Every row comes from one small tree of marks. The marks that hang from a mark follow it in brackets, in alphabetical order. Every link used is in the known rows. Which tree was each row made from?
(in the rows, 128 means zero)
Known rows:
R[E[L] K[S]]: [105 138 103  98 151 139 100  81 107 179 127 120 105 117 154 139 133 134
 168 137 181 144 154 134 127 118 116  98 133  68 186 109 120  95 106]
S[K[B L] Q]: [151 118 151 150 152 153  99 139 117 148 176 119 107 147  89 162 104 167
 136 136 187 144 126 112 136  82 159 132 144 173 172 109  57 143 120]
L[E[D J[K] R]]: [ 96  63 162 122 134 144 101 126 103 144 148 146 113 146 177 130 131 156
 131 134  77 186 150 143 144 137 145  90 126  70 164 134 117 112  86]
J[K]: [108 103 148 103 147 129 101 110 126 165 179 136 123 128 194 128 133 159
 150 156 107 186 135 134 132 105 129 131 147 111 159 128 112 146  93]
D[E]: [132 108 135  96 118 135  96 127 103 138 140 110 112 128 158 135 156 154
 138 143 169 172 139 126 134  91 122 147 138  96 160 125  92 132  99]
P[D[E[J L R]]]: [105  73 119 138  95 135 101 108  97 125  77 124 100 138 140 148 146 135
 141 103 102 157 155 130 149 114 125 127 160  75 173 119  59  99 100]
S[K[B] Q]: [151 117 152 141 144 155 101 145 115 153 186 117 115 136 112 141 115 168
 122 152 183 158 141  96 132  82 159 131 151 157 155 110  52 157 127]
L[E[D R[K]]]: [140  95 131 107 130 150  89 151  92 153 119 134 124 132 145 136 120 156
 122 122 176 174 140 122 143 141 127  99 125  55 178 122 108 104 102]
N[F Q]: [173 111 138 114  86 144 103 128 114 167 130 114 138 120 152 134 116 153
 152 136 104 192 133 120 144  90 145 128 155 225 160 102 147 142 139]
Q[S[K[B L]]]: [148 129 160 134 152 149 100 129 128 150 158 119 100 139 120 154 107 157
 138 143 207 143 114 120 126  78 143 167 129 111 183 109  54 139 130]
L[E]: [141 104 160 104 118 134  96 136 103 135 181 114 123 125 164 129 133 168
 138 152 139 178 142 119 136  95 141 123 128 102 168 115  97 126 124]
S[Q]: [137 109 140 115 126 141 109 128  94 156 181 125 114 126 149 139 133 159
 143 146 111 167 144 127 135  74 149 121 153 140 151 119  85 133 127]
K[L]: [130 113 145 116 134 132 100 112 113 166 151 125 112 130 143 147 122 157
 153 131 129 160 122 144 139  92 132 133 139 131 177 128  99 130 111]
F[N[Q]]: [157 118 153 118  99 134 109 121 111 177  91 127 138 115 118 125 110 151
 140 142 175 198 130 134 152  75 140 124 148 151 156 118 136 136 150]
E[J[K[B]] L R]: [ 98  86 151 134 128 141 100 109 117 165 146 154  98 141 136 123 116 146
 126 125  95 175 150 133 141 136 148 101 174 119 168 132  85 118  87]
J[E[D] K[L S]]: [104 100 154 103 169 131 107 103 133 144 122 119 117 159 182 160 119 143
 186 173 130 161 129 185 114 101 124 119 118 145 189 123 116 140  72]
S[K[R]]: [118 106 145 148 126 141 101 119 121 165 186 122 125 128 147 135 103 163
 132 138 175 161 151  89 132 127 140 147 130 115 168 110  73 146 129]
L[E[D J R]]: [115  71 159 124 113 148 101 132  87 144 123 132 113 140 150 128 133 155
 122 123 100 172 153 138 148 125 148  93 126  75 167 131  97 105 110]
N[Q[S]]: [148 127 141  96  96 141 112 127 110 162 127 123 122 113 162 136 122 148
 148 146 129 176 129 143 137  57 139 156 142 131 160 115 109 130 148]
E[J R]: [125  89 143 125 117 145 109 111  85 183 153 137 110 122 158 118 124 147
 132 114  93 180 147 126 138 123 142 104 142  83 163 145  88 112 127]
F[N[Q[S[K[B]]]]]: [178 136 166 136 118 151 107 139 124 162  96 119 126 122  93 130  93 151
 126 154 252 181 123 110 138  62 151 157 138 142 163 100  96 145 168]
S[K[B R[E]] Q]: [137 119 135 144 159 165 107 146 107 133 210 119 110 135 110 141 115 167
 111 148 213 151 160  73 144 120 161 129 140 151 160  97  67 141 120]
E[D J L]: [ 83  84 144 140 111 130 104  80 126 178  84 140 100 139 128 146 138 138
 145 131  70 146 159 160 146 104 143 110 159 142 166 117  93 127  90]
R[E]: [124 123 130  94 156 144 108 114 110 156 164 124 114 118 176 124 147 154
 137 144 138 166 141 117 144 102 131 122 137  97 167 126 111 130 111]
R[E K[B]]: [161 138 115  95 172 154  93 135 109 175 162 130 113 115 139 125 132 155
 115 143 218 176 138  99 138 128 127 111 145 115 175 118 112 133  94]
K[B L R S[Q]]: [133 113 152 128 104 148 101 133  79 133 172 110 104 145 100 165 111 162
 143 158 204 159 148 153 129  93 159 127 144 143 169 102  62 127 117]
E[L R[K]]: [123 109 112 122 126 140  95 113 104 192 130 145 112 121 131 132 106 139
 138 100 149 157 142 113 138 140 120 103 157  78 183 126  96  94 112]
Z[E[D R]]: [104  95 136 119 133 156 104 133 118 154  92 131 126 143 166 120 139 143
 118 124 158 143 127 149 152 100 137 134 148 112 168 123  73 131  84]
Q[S[K]]: [129 123 148 128 143 143 108 115 122 164 168 119 112 122 171 137 119 152
 148 148 163 151 132 108 120  77 137 164 122  72 168 112  70 136 146]
P[D]: [136 102 136 116 119 130 100 118 113 144 122 118 128 121 183 142 138 157
 142 149 116 177 133 134 141  90 128 146 155 107 163 114  72 154 111]
N[Q[S[K[B R]]]]: [155 126 149 136  96 157 104 149 122 153 147 117 124 127 113 139  91 159
 117 150 217 168 142 102 137  91 155 175 139 158 166  93  71 150 147]
J[E[D L]]: [115  96 143 122 135 130 106 111 144 148 103 128 114 146 140 145 123 141
 154 154 109 142 147 144 134 100 132 124 154 180 182 111  86 135  88]
R[E[D L]]: [ 77 110 126 107 149 140 105  96 136 146  90 131 102 134 152 142 150 142
 136 138 118 133 148 147 158 101 129 116 155 114 172 112 106 126  80]
L[E[D J]]: [121  77 163 123 115 137  99 118 104 148 130 126 113 137 148 138 142 158
 135 147  98 171 154 147 144 105 150 106 123 117 164 118 102 125 101]
Z[E[D R[K]]]: [125 104 110 123 149 160  97 131 113 179  90 143 129 136 154 126 127 137
 121 112 193 147 128 135 143 126 124 119 141 107 177 118  92 117  83]
S[K Q]: [134 110 139 143 142 146 108 122 110 163 188 121 119 132 135 144 115 163
 144 139 135 151 143  99 131  80 151 128 138 138 157 112  72 141 139]
Q[S[K[L]]]: [128 124 149 138 152 141 107 110 125 162 159 121 104 134 145 158 108 151
 162 133 162 136 117 123 125  76 135 166 112  87 185 112  72 122 140]

Which tree is each row?
[ 61  77 148 137 137 125 102  75 142 173 106 152 100 145 159 143 136 139
 153 141  47 159 155 164 143 116 139 107 157 136 164 124 113 131  67]
E[D J[K] L]
[143 124 154 103 113 148 103 132  81 147 164 105 110 131 137 138 136 161
 138 173 183 173 148 151 123  67 156 122 155 128 153 111  65 144 121]
K[B S[Q]]
[ 61  80 140 149 146 134 105  76 156 170 102 152 110 155 160 134 144 131
 152 136  72 133 149 169 144 101 144 120 158 180 169 109 103 125  53]
Z[E[D J[K] L]]
[140 125 154 114 123 147 101 125  86 140 154 107 104 142 112 157 125 160
 151 160 180 157 134 168 127  67 153 121 148 141 169 111  67 132 116]
K[B L S[Q]]
[ 83  75 131 125 122 134 102  97 107 144 135 143  93 144 154 134 139 137
 147 110  94 168 156 131 140 130 126 111 151  77 168 138 103  92  81]
D[E[J[K] L R]]
[160 128 154 113  99 138 114 123 104 166  93 127 125 113 130 132 111 143
 148 150 184 191 125 140 142  53 141 147 138 118 158 111 124 122 168]
F[N[Q[S]]]
[ 77  76 131 152 117 148 108  95 123 167  74 145 107 149 133 126 135 128
 132 103 101 124 149 157 153 107 147 113 159 142 174 115  74 103  84]
Z[E[D J L R]]
[147  94 107 126 137 148  95 119  74 178 126 137  97 134 112 153 122 138
 146  82 165 167 134 125 134 145 116 104 121  68 187 143 114  75 104]
D[E[J R[K[L]]]]
[128  84 133 115 114 146 103 121  77 153 137 125 102 129 148 127 146 143
 131 110 133 179 151 123 137 119 130 119 136  65 161 142  88 102 113]
D[E[J R]]
[ 95 107 126 125 143 137 112  80 116 173 144 136  95 123 144 130 142 138
 150 122  87 146 162 125 146 112 141 100 146 125 173 120 110 104 106]
R[E[J L]]
[100  88 130 152 117 146 111  95 112 173 126 143 109 139 136 119 127 130
 139  98 103 132 147 130 143 107 147 113 158 135 176 119  70  93 105]
Z[E[J L R]]
[190 127 153 134 105 162 103 149 127 156 137 105 128 129 126 140  99 152
 139 149 184 177 126  92 131  76 157 164 147 209 165  82 107 150 158]
N[F Q[S[K[B]]]]
[106  91 132 127 104 127 100  91 109 154 121 125  93 136 126 142 150 140
 149 123 112 153 159 133 137 100 132 127 149 122 167 120  91 105  97]
D[E[J L]]
[ 98 118 102 110 163 143  97  98 131 174  90 141 104 128 138 147 138 136
 138 127 154 137 147 134 150 126 118 102 146 103 183 111 127 112  76]
R[E[D L] K]
[124  98 165 122 109 132 100 101  83 151 160 109 107 137 142 152 126 155
 176 140 121 162 148 163 124  96 147 103 103  89 184 116 106  99 128]
K[L[E[J]] S]
[ 93 101 131 122 154 146 105 114 116 138 122 132 107 143 138 160 131 153
 132 133 154 145 142 148 159 126 133 129 129 116 180 114 110 124  81]
K[L R[E[D]]]
[101 110 146 111 145 134 107 102  99 151 179 123 108 145 167 164 125 154
 183 158 115 162 132 174 120  77 141 113 132 113 166 121 107 121 105]
J[K[L S[Q]]]
[124 105 165 135 145 145  99 131 127 122 127 116 108 151 135 169 116 159
 152 144 166 128 123 137 135  78 141 153  97  75 189  99  80 115 123]
Q[S[K[L[E[D]]]]]
[176 120 140 146 116 151 109 123 126 164 128 112 124 135 128 165  89 146
 175 124 141 155 112 111 133  72 147 160 124 198 181  88 130 124 166]
N[F Q[S[K[L]]]]
[118  85 158 106 113 148  97 151  96 125 121 126 121 139 158 131 133 161
 119 133 139 171 141 137 151 115 139 113 132  64 169 125  91 119 109]
L[E[D R]]
[137  92 169 112 124 152  89 168 101 113 110 124 111 156 109 148 121 168
 108 131 181 162 126 150 156 115 147 114 138 101 185 123  76 121  90]
K[B L[E[D R]]]
[134 107 154 129 117 141  94 137 111 144 165 126 111 140 106 148 107 165
 119 143 194 168 137 132 141 120 146 144 151 159 177 113  71 143 100]
K[B L R]
[111  90 138 121 133 140 109 126 126 145  96 135 113 147 144 137 114 138
 140 128 114 145 145 136 139 118 131 114 156 137 185 124  75 118  95]
J[E[D L R]]
[111 100 145 118 156 121 107 108 149 155 177 139 115 142 172 136 115 145
 171 158  86 164 146 123 119 110 129 122 154 183 181 118 104 129  87]
J[E[L] K]
[173 119 141 109  88 148 110 130 107 159 132 113 126 119 162 139 117 143
 160 146 116 186 129 124 135  66 148 153 147 189 160  94 140 127 159]
N[F Q[S]]
[172 120 140 135 105 154 110 125 123 166 136 107 132 123 150 142 100 146
 161 137 142 170 127  98 129  72 148 161 132 179 166  88 127 134 169]
N[F Q[S[K]]]
[ 87  74 129 133 126 120  98  88 127 127 104 130 104 143 166 157 155 140
 162 138  78 167 153 140 139 107 123 135 158 116 168 110  93 121  69]
P[D[E[J[K] L]]]
[102 103 130 131 120 145 105 117 121 156 121 135 115 138 145 119 127 138
 134 107 144 128 137 130 147  99 137 132 163 127 179 113  64 105 102]
Z[E[L R]]
[152 116 169 110 112 147  95 149  78 111 177  99 105 147 107 162 124 171
 149 163 194 158 140 157 127  68 162 113 129 128 175 101  72 115 123]
K[B L[E] S[Q]]
[103  97 127 108 104 138  97 124 100 130 113 122 101 136 135 133 140 143
 134 108 158 152 147 122 145 109 121 131 156  67 171 130  78 100 103]
D[E[L R]]
[151 129 160 125 139 151 102 134 125 155 164 116 108 127 142 133 117 157
 126 159 204 156 130 105 122  78 146 168 136 104 167 109  52 152 134]
Q[S[K[B]]]
[131  96  93 120 116 138  88 127  98 135  73 125 111 131 137 155 132 136
 139 100 178 159 142 112 143 131 103 129 158  56 184 113  74  94  93]
P[D[E[L R[K]]]]
[163 132 128 106 128 152  95 130  78 176 161 114 113 124 124 143 123 154
 141 161 220 176 146 137 115  94 143 105 146 117 162 107  83 130 118]
R[K[B S[Q]]]
[ 81  88 139 121 108 140 101 111 118 154  75 137 109 140 141 136 127 141
 128 118 112 146 143 152 155 114 132 117 166  88 171 128  77 119  94]
E[D L R]
[145  98 116 128 132 149 100 113  81 213 152 145 113 115 144 124 110 139
 135 100 128 184 147 109 131 149 130  89 135  74 172 140 106  97 123]
E[J R[K]]
[109  69 159 151 110 135  97 121 101 138 139 132 108 153 114 164 118 160
 138 133 118 157 153 150 149 132 154 113 113 130 181 108 103 108  98]
K[L[E[D J]] R]
[133 131 142 128 160 161 107 138 118 137 187 120 103 127 143 132 117 157
 115 156 240 149 149  82 133 113 148 164 125  85 173  96  65 136 126]
Q[S[K[B R[E]]]]
[112  88 118 118 102 133  96 127 103 104  73 116 108 137 150 149 144 143
 137 114 146 154 142 122 151 104 116 145 165  66 175 116  53 109  98]
P[D[E[L R]]]
[171 108 129 108 160 159  96 162 111 169 115 135 122 137 125 131 103 147
 113 139 208 180 134 113 129 145 127 104 147 146 186 128  84 134  85]
J[E[D R[K[B]]]]
[ 92 103 102 128 163 143 102  77 121 195  92 148  96 129 128 146 137 130
 143 116 115 142 161 137 148 138 128  86 142 118 180 115 130  99  82]
R[E[D J L] K]
[118 112 147 143 124 144 108 118 115 160 186 122 114 126 156 142 106 153
 141 146 182 152 147  97 124 102 141 172 118  78 169 100  64 131 146]
Q[S[K[R]]]
[164 111 139 152  87 155 110 134 117 159 155 112 132 126 140 148  88 148
 152 137 159 170 142  86 131  97 153 168 129 189 167  76 120 130 168]
N[F Q[S[K[R]]]]
[141 132 104 105 183 144  99 111 109 183 157 135 109 123 140 152 123 148
 151 115 174 154 126 121 140 127 117 107 123 100 192 122 136 104  99]
R[E K[L]]
[104  81 136 139 131 157 109 113 108 172  95 141 117 143 158 120 139 137
 123 113 118 147 142 151 150 110 145 116 142 125 167 126  79 118  89]
Z[E[D J R]]
